Each row was made from one path, in order. Every step used is in the known rows, and no mark comes twice. Write each row's path.
In the rows, zero is written as 128.
Known rows
nugir funane: [121 156 122 143 151 154 116 114 118 104  72 128 118 153 126 156 109  74
 135 135 118 127 138  95 127 150 141 103 139 166 137 148  89 113 145 134
 152 134 151 127 156]
mibim seti silad: [128 106 136 106 105 181  99 128  94  85  87 144  94 108 140 159  90 107
 107 121 166 100 118 148  97 145  81 142 153 135 125 111 135 145 161 143
 155 152 129 153 152]
nusa mibim seti nugir funane silad: [130 166 151 120 163 198 142 130 101 177 129 160 157  49 116 151  47  95
 136 131 116  83 134 130 156  62  88 132 150 168 135 137 141 150 169  94
 151 160 167 198 163]
silad funane mibim: [128 164  73 167 138 135  96 142 148 128 126 145 135 150  86 115 141 108
 158 134 128 166  96 134 151 198 154 158 158 141 156 135  65  91 153 109
 129 114 140 130 175]
magaf funane mibim seti nugir: [136 124  99 130 158 136 116 143 129 136 167 153 123 119  48 119  61 118
 173 126 126  98 109 193 148 140  93 165 214 125 143 126 155 110 169 107
 155 170 125 178 167]
nusa mibim seti pigon funane silad: [163 138 123 162  81 211 117  60  98 175 149 111 140  61 136 195  42 115
 104 164 134  50 142 140 170 102  93 125 146 166 165 110 178 187 153 101
 100 181 184 147 115]
devi pigon seti nugir: [133 149 120 124 124 100 114 118 160  55 111 147  72  95 119 155 101  75
 105 134 170 124 191 126 139 169 155 112 156 126 155  95 172 104 148 158
 105 148 201 115 154]
nusa pigon seti mibim: [133 163  83 196 117 170  75 107 160  58  54 175  61 172 135 172  69  94
 121  85 112 123 152 118 122 176 149 113 160 133 137 106 169 106 172 168
 119 147 188 104 105]
pigon seti magaf: [124 140  96 161 116 143  84 112 154  92  84 168  80  97 147 181 109  92
 102 141 139 124 135 140  99 186 191 137 148 123 126 107 139 128 121 140
  96 154 198  97 142]
magaf funane nugir: [125 108 117 101 153 101  92 160 137  86 137 142 147 151 109 135  99 108
 161 137 138  75 176 115 141 185 121 144 178 143 192 118 147 135 181 119
 113 164 171 198 130]
funane silad seti magaf: [113  75 100 134 133 189  96 153  99  92 102 160 157  63 154 140 105 103
 150 125 146 163  83 182 141 136 154 148 126 126 169 121 117 134 143 124
  87 128 182 145 127]
nugir funane silad: [115 139 137 139 160 171 127 103  85 143  76 140 147  99 156 155  92  96
 137 136 139 108 122  94 152 134 112 128 118 179 143 145 104 138 181 101
 138 137 172 170 137]
devi pigon seti magaf funane: [144 125  99 165 138 100  50 141 121 104 108 161  75 108 115 167 111 123
 108 143 159 122 138 152  90 176 186 148 195 147 137 114 139 136 144 148
 104 178 184 146 128]
devi pigon funane mibim seti nugir: [163 131 122 127 117 108 146 131 162 119 166 108 115  90  51 140  69  84
 120 147 170 116 122 186 165 140  83 137 182 137 149 107 162 120 134 104
 178 157 148 148 177]
mibim seti silad funane nugir: [140 120 149  99 123 145 125 177 144  81 107 143 155 102 105 112 119  83
 137 123 166 121 153 106 116 175  99 126 150 112 149 110 103 149 174 106
 120 132 135 199 178]
mibim seti silad funane: [141 126 125 139 109 179 102 145 106  92  80 145 128 116 111 126 131  96
 120 122 167 144 121 121  98 160 120 125 154 121 126 122  79 136 173 136
 124 132 114 154 167]
devi pigon: [137 128 101 119 130  97  95 117 139  66 119 116  79 147 146 164 125 102
  99 140 185 144 152 119 143 180 136 113 145 159 175 109 122 103 146 156
 132 136 171 124 154]
magaf seti silad funane: [142 116 115 146 127 168  83 159 106  78  78 125 130 111 121 118 144  75
 143 103 154 164 116 123 112 177 143 137 115 125 164 109  79 117 169 142
 114 125 112 173 134]
devi pigon seti magaf: [140 140 103 153 123 107  84 117 157  79  96 154  58  87 146 182 121  96
  82 145 170 144 139 146 101 184 185 128 153 135 127  97 137 124 111 145
 108 149 202 110 156]
devi pigon seti silad funane mibim: [137 166 113 165 114 118  69 166 129 105  95 154  86  99  99 113 135 115
 114 130 170 160 105 136 125 205 152 166 156 156 124 107  81 109 141 118
 127 113 157 149 180]
seti magaf: [113 121  91 144 140 143  97 113 154  98 103 156  96 110 141 176 122  87
 117 134 142 136 108 154 110 185 166 145 144 125 149 135 118 130 147 144
 112 145 167 101 145]
mibim seti pigon devi: [137 110  86 156  89 152 132   7 124 118 131  99  85 157 116 146  85  58
 148 119 129 101 109 145 154 159 121  97 143 136 140  91 147 138 155 113
 112 138  87  93 140]
nugir funane mibim seti silad: [130 138 146 131 130 177 107 147  88 143  87 143 106  99  96 130  76 109
 134 121 133 116  70 167 110 132  73 160 164 165  89 128 100 136 142 100
 196 139 111 176 187]
magaf seti silad: [128  93 123 119 124 162  80 141  93  75  87 123  91 107 153 146 101  84
 129 101 151 118 116 146 114 161 103 153 115 141 172  98 132 119 156 151
 136 145 126 178 118]
mibim seti nugir funane silad: [124 136 157 121 164 176 163 107  94 154 103 146 158  61 118 139  63  78
 146 131 142 100 124 126 155  92  83 120 138 151 124 137 140 145 184  92
 153 151 155 189 160]
magaf funane: [129 109  85 137 145 133  60 131 101  99 114 146 118 170 117 155 110 123
 152 135 132  95 145 128 121 173 141 142 184 153 175 134 126 120 180 149
 118 170 147 154 112]
nusa mibim seti: [153 161  95 117 109 191  90 124 135 124 161 148 116 128 125 172  79 129
 109 137 112  90 149 139 123  98 101 127 178 145 159 111 128 131 114 136
 150 169 157 154 170]
mibim seti: [147 124  96 123 114 163 121 101 128  94 122 129 112 143 127 157  94 114
 126 134 153 113 133 141 122 137  96 110 166 123 143 107 135 121 136 129
 151 156 138 142 162]
funane mibim: [119 144  75 144 139 132  95 122 148 118 132 139 103 148 108 139 103 118
 145 134 125 124  98 155 157 186 124 173 157 158 164 125 114  95 141 114
 146 132 159 132 162]
mibim seti magaf funane: [145  99  93 149 145 149  78 133 108 129 130 157 115 125  93 162  95 132
 140 134 142 105 104 179  93 145 133 146 205 129 128 129 125 149 155 126
 133 184 130 165 135]
seti pigon: [124 136  89 159 109 162 105  45 124  87 114 112  80 156 143 169  92  96
 141 138 133 112 144 133 157 189 150  99 141 131 158 114 149 127 162 150
  73 153 162  76 129]
nusa pigon funane mibim seti: [169 149  96 180  95 156 130  97 137 129 130 112 127 147  80 173  43  96
 114 123 125  79 108 172 149 146  85 128 175 145 141 114 148 137 131 115
 158 159 113 140 132]
nugir funane mibim: [121 175 106 158 156 143 104 130 128 147 103 134 114 142  91 132  96 105
 155 138 103 133  86 138 149 165 125 147 154 175 131 144  81 102 130 101
 178 124 146 139 181]

Which path is each row?
[123 124 145 136 181 159 153 120  94 145 102 130 154  59 126 131  72  62
 165 113 131 118 121 128 167 107  99 131 105 154 163 125 141 127 186  98
 140 145 154 207 128]
magaf seti nugir funane silad
[105 137 150 129 175 163 145 114 102 140  88 148 148  71 131 142  78  66
 151 129 139 108 133 108 170 124 114 132 122 163 145 152 135 135 203 107
 131 139 173 170 142]
seti nugir funane silad
[140 149 110 164 149 158 126 134 138 167 120 146 112  94  80 143  83 106
 139 136 118 147  54 193 113 138 122 148 176 141  85 141  95 132 107  83
 186 152 125 146 202]
nugir funane mibim seti magaf
[121 104  86 154 157 130  57 138 114 117 113 163 103 129 110 163 116 117
 140 136 136 110 113 159 103 177 168 159 190 138 151 143 120 136 171 142
 113 172 152 143 116]
seti magaf funane
[132 123 114 108 132 151 146 113 146  88 137 139 116 116  97 142  79  81
 138 124 145 108 147 154 139 131  98 115 172 105 148 115 165 117 161 133
 141 154 141 134 166]
mibim seti nugir
[115 151 100 158 134 152  81 162 124 120  97 155 119 118  96 113 134 107
 147 123 142 155  86 141 131 202 135 178 150 149 140 133  68 113 169 121
 134 114 125 144 170]
seti silad funane mibim
[148 129 130 165  91 177 104 123 102 114  86 131 108 110  98 174  44  93
  98 110 141  70  93 177 126 152  72 161 162 155 126 112 148 159 157 128
 159 158 102 151 125]
nusa pigon funane mibim seti silad
[120 112 127 128 133 203 111 154  63  91  79 133 182  96 143 116  92  99
 171 130 128 156 106 131 158 100 125 111 120 161 165 136  95 118 146 122
 114 122 173 168 141]
nugir funane silad seti
[138  82 135 109 115 144 129 158 110  66 125 114 166  53 109 127  81  64
 138 138 178 141 145 165 187 115 115 117 135 143 207 115 167 123 166 136
 102 133 192 153 123]
devi pigon funane silad seti nugir
[117 129 130 118 149 174 124 162 113  65  84 133 154 118  90 105  91  49
 176 123 106 165 136 140 150 116 152  89 148 127 155 142 108  96 138 149
 130 124 148 129 165]
silad seti nugir funane
[153 140 103 153 105  91 100 126 152 121 143 101 102 121  89 162 101 103
 110 160 162 125 114 155 167 187 113 153 156 180 174 122 124 114 117 111
 165 139 170 127 150]
devi pigon funane mibim
[123 107 107 167 149 149  70 122  87 151  98 184 125  65 146 166  85 134
 132 138 148  84 116 141 116 157 154 176 166 151 141 119 153 160 187 109
  86 179 199 185  99]
pigon seti magaf funane silad
[155 156  80 157 124 156 121 135 143 135 143 141 139 143  71 111 115 124
 152 135 135 155  86 153 137 158 108 140 177 126 128 119  79 106 129  94
 154 132 118 159 198]
silad funane mibim seti
[143 183 137 123 149 184 129 139 131 138 128 146 129  98  77 147  64  73
 135 130  96 104 152 134 134  82 111 102 175 147 128 141 124 125 130 125
 169 158 146 156 190]
nusa mibim seti nugir funane
[134 136  99 163 135 151  82 171 118 122 110 134 126 112  88 100 128  99
 162 110 134 163  70 156 138 184 122 181 135 141 158 114  72 101 152 108
 138 122 107 185 160]
magaf seti silad funane mibim
[143 151 145  99 116 171 100 195 146 106 135 160 159  86 102 126 109  96
 127 125 140 101 165 112 118 143 101 136 162 124 160 112 101 157 159 114
 122 143 150 209 182]
nusa mibim seti silad funane nugir
[119 123  76 169 164 123  60 154 129 156 144 167 106 125  79 143  99 135
 164 129 113 120  67 191 127 189 149 200 197 155 146 137 108 119 156 109
 136 158 142 157 145]
seti magaf funane mibim
[152  77 120 124  90 158 101 149  82  71 110 101 170  76 140 141  92  98
 129 153 181 143 128 148 171 119 118 116 121 165 206 109 135 129 136 129
 108 128 196 157 112]
devi pigon funane silad seti
[130 142 114 115 139 121 123 159 176  76 119 135 164 138 111 121 138  69
 151 138 148 136 178  79 145 201 144 114 139 115 186 122  94 120 170 115
  97 122 166 162 164]
silad funane nugir
[133 129  85 153 135 152 117 128 153 147 144 154 103  96  98 154  89 124
 132 135 130 134  59 204 118 156 118 168 177 122 114 120 119 127 112  92
 158 152 136 142 186]
funane mibim seti magaf
[140 153 101 139 143 147 144 144 159 128 158 148 139 112  47  99  94  90
 165 124 135 147 112 167 153 151 113 140 183 101 135 123 118 100 158 102
 142 134 124 152 195]
silad funane mibim seti nugir
[122  99  68 156 151 146  50 186 106 122 139 160 134 121  70 112  98 142
 189 131 103 148  54 221 134 165 158 189 198 142 158 131  98 106 130 117
 123 148 143 164 145]
silad seti magaf funane mibim
[134 104 124 144 104 157 119  91 110 135  97 117 154  85 155 187  86  91
 111 160 165  76 139 107 165 154 107 141 117 174 187 132 157 158 183 111
 119 152 194 147  91]
pigon funane silad
[127 116 122 120 114 172  97 142 104 119 111 148  92 101 108 141  78 126
 126 122 153 106  77 176 117 154  70 176 164 146 116 111 127 133 146 113
 176 149 122 169 173]
funane mibim seti silad
[141  82 103 147 101 205  84 166 112  84  87 144 159  98 127 121  87 111
 169 129 140 162 100 156 162 122 102 133 136 153 191 128 147 123 167 128
 143 132 208 150 103]
pigon funane silad seti mibim
[126 166 107 171 112 148  74 153 125 116  81 167 107 104  99 119 130 109
 135 132 138 147 102 132 119 203 154 176 156 145 123 115  84 114 151 115
 118 118 150 143 166]
pigon seti silad funane mibim
[126  78  81 144 138 165  47 177  91  81 112 159 137 130 105 130 113 122
 170 128 120 153  97 189 108 153 175 146 189 128 164 137 110 122 145 154
  94 159 146 147 119]
silad seti magaf funane
[141 139  88 137 125 151 122 120 135 131 152 138 111 141  93 139  79 133
 142 135 135 118  88 173 140 148  81 148 176 140 129 110 126 109 119  93
 173 149 132 156 184]
funane mibim seti
[142  96  98 174 108 214  88 150 110  69  68 148 153 124 128 143  58  90
 157  92 124 144 108 156 172 124 111 117 132 151 187 126 155 128 182 145
 120 136 180 139  78]
nusa pigon funane silad seti mibim
[114 159 154 140 160 162 140 107 107 136  72 160 137  55 135 147  69  72
 135 138 132  99 149 101 154 121 131 124 130 156 127 131 154 134 184 106
 116 144 201 166 141]
pigon seti nugir funane silad
[155 104  97 163  53 189 101  83 106  57 104  76 134 130 111 157  82  76
 144 161 129 126 142 155 164 155 157  82 140 127 185 111 147 139 124 150
  73 149 173  73 105]
silad seti pigon funane
[168 111 102 179  74 156 114  58 126 102 123  58 109 124 115 174  78  67
 136 151 130  99 144 143 161 164 134  98 123 135 187  98 169 138 129 134
  97 169 150 115  89]
magaf seti pigon funane
[147 147  95 154 115 126  68 132 162  63  87 160  44 140 138 145 109 117
 115 125 162 164 150 123 124 174 140 116 165 153 142 102 149  94 142 151
 153 144 222 121 152]
devi pigon seti mibim
[116 127  80 168 123 129 112  46 135  84  87 127  96 196 138 174  87  17
 121  75 114  92 129 110 155 187 152 116 120 153 172 107 130 120 189 157
  98 120  75  94  91]
nusa pigon devi
[118 132 122 144 120 166  82 151 113  76  63 151 122 121 127 135 155  82
 125 123 165 151 129 103 109 192 155 135 135 134 150 138  67 126 189 155
 107 122 135 131 145]
seti silad funane
[131 140 103 117 138 141 146 130 154 122 161 145 118 111  72 125  65  98
 151 127 131 116 107 183 160 140  88 148 182 110 141 115 154 105 149 106
 162 150 136 147 182]
funane mibim seti nugir
[177 135 107 142  97 115 125 120 144 132 155  95 111 118  75 153  79 120
 107 159 170 113 100 176 152 143  79 135 178 158 143 105 133 126 102  97
 187 155 144 155 176]
devi pigon funane mibim seti
[126 161 141 150 117 142 106 159 145  48  60 162 135 115 125 141 101  50
 115  99 143 100 194  82 117 207 154 117 133 117 150  98 126 147 189 143
  67 129 152 167 126]
nusa pigon seti silad funane nugir
[128  73 114 106 153 128  77 203 130  72 139 154 168 110  98 115  98 105
 180 126 127 125 135 171 125 168 151 140 179 121 187 121 131 137 149 122
  95 156 173 192 137]
silad seti magaf funane nugir
[113 155 138 128 165 148 135 121 131 101  86 137 117 121  94 141  94  49
 149 131 119 127 154 116 148 138 140 106 146 142 140 153 119 108 167 139
 148 138 156 125 166]
seti nugir funane
[112  78  89 147  90 178 112  46  85  98 114 109 130 122 141 122  86  56
 176 110 128 132  92 152 191 147 142 112 105 149 180  92 141 135 172 116
  66 111 119 109 113]
funane silad seti pigon devi
[115 151 115 135 155 164 119 173 125 109 114 137 151 112  57  88  80  76
 194 123  94 169  89 182 168 133 131 140 165 145 146 144  97  83 127 114
 155 118 147 143 190]
silad seti nugir funane mibim
[144 123 132 134  91 127 136  84 168  88 130  86 138 118 116 168  75  62
 132 163 142  70 188 115 172 198 125 100 141 133 192 110 176 163 153 113
  87 157 194 122 117]
seti pigon funane nugir
[133  74 110 144 102 186  99 147 104 102  95 136 171  50 136 158  97  87
 135 147 148 146  90 180 143 132 151 141 127 136 177 128 131 153 137 123
  96 139 188 133 105]
pigon funane silad seti magaf
[153  78 111 141 105 171  82 172 112  71  98 128 138  95 128 121  95 110
 150 126 172 177 105 160 171 122 102 123 139 169 192 115 143 117 153 129
 148 126 220 156 118]
devi pigon funane silad seti mibim
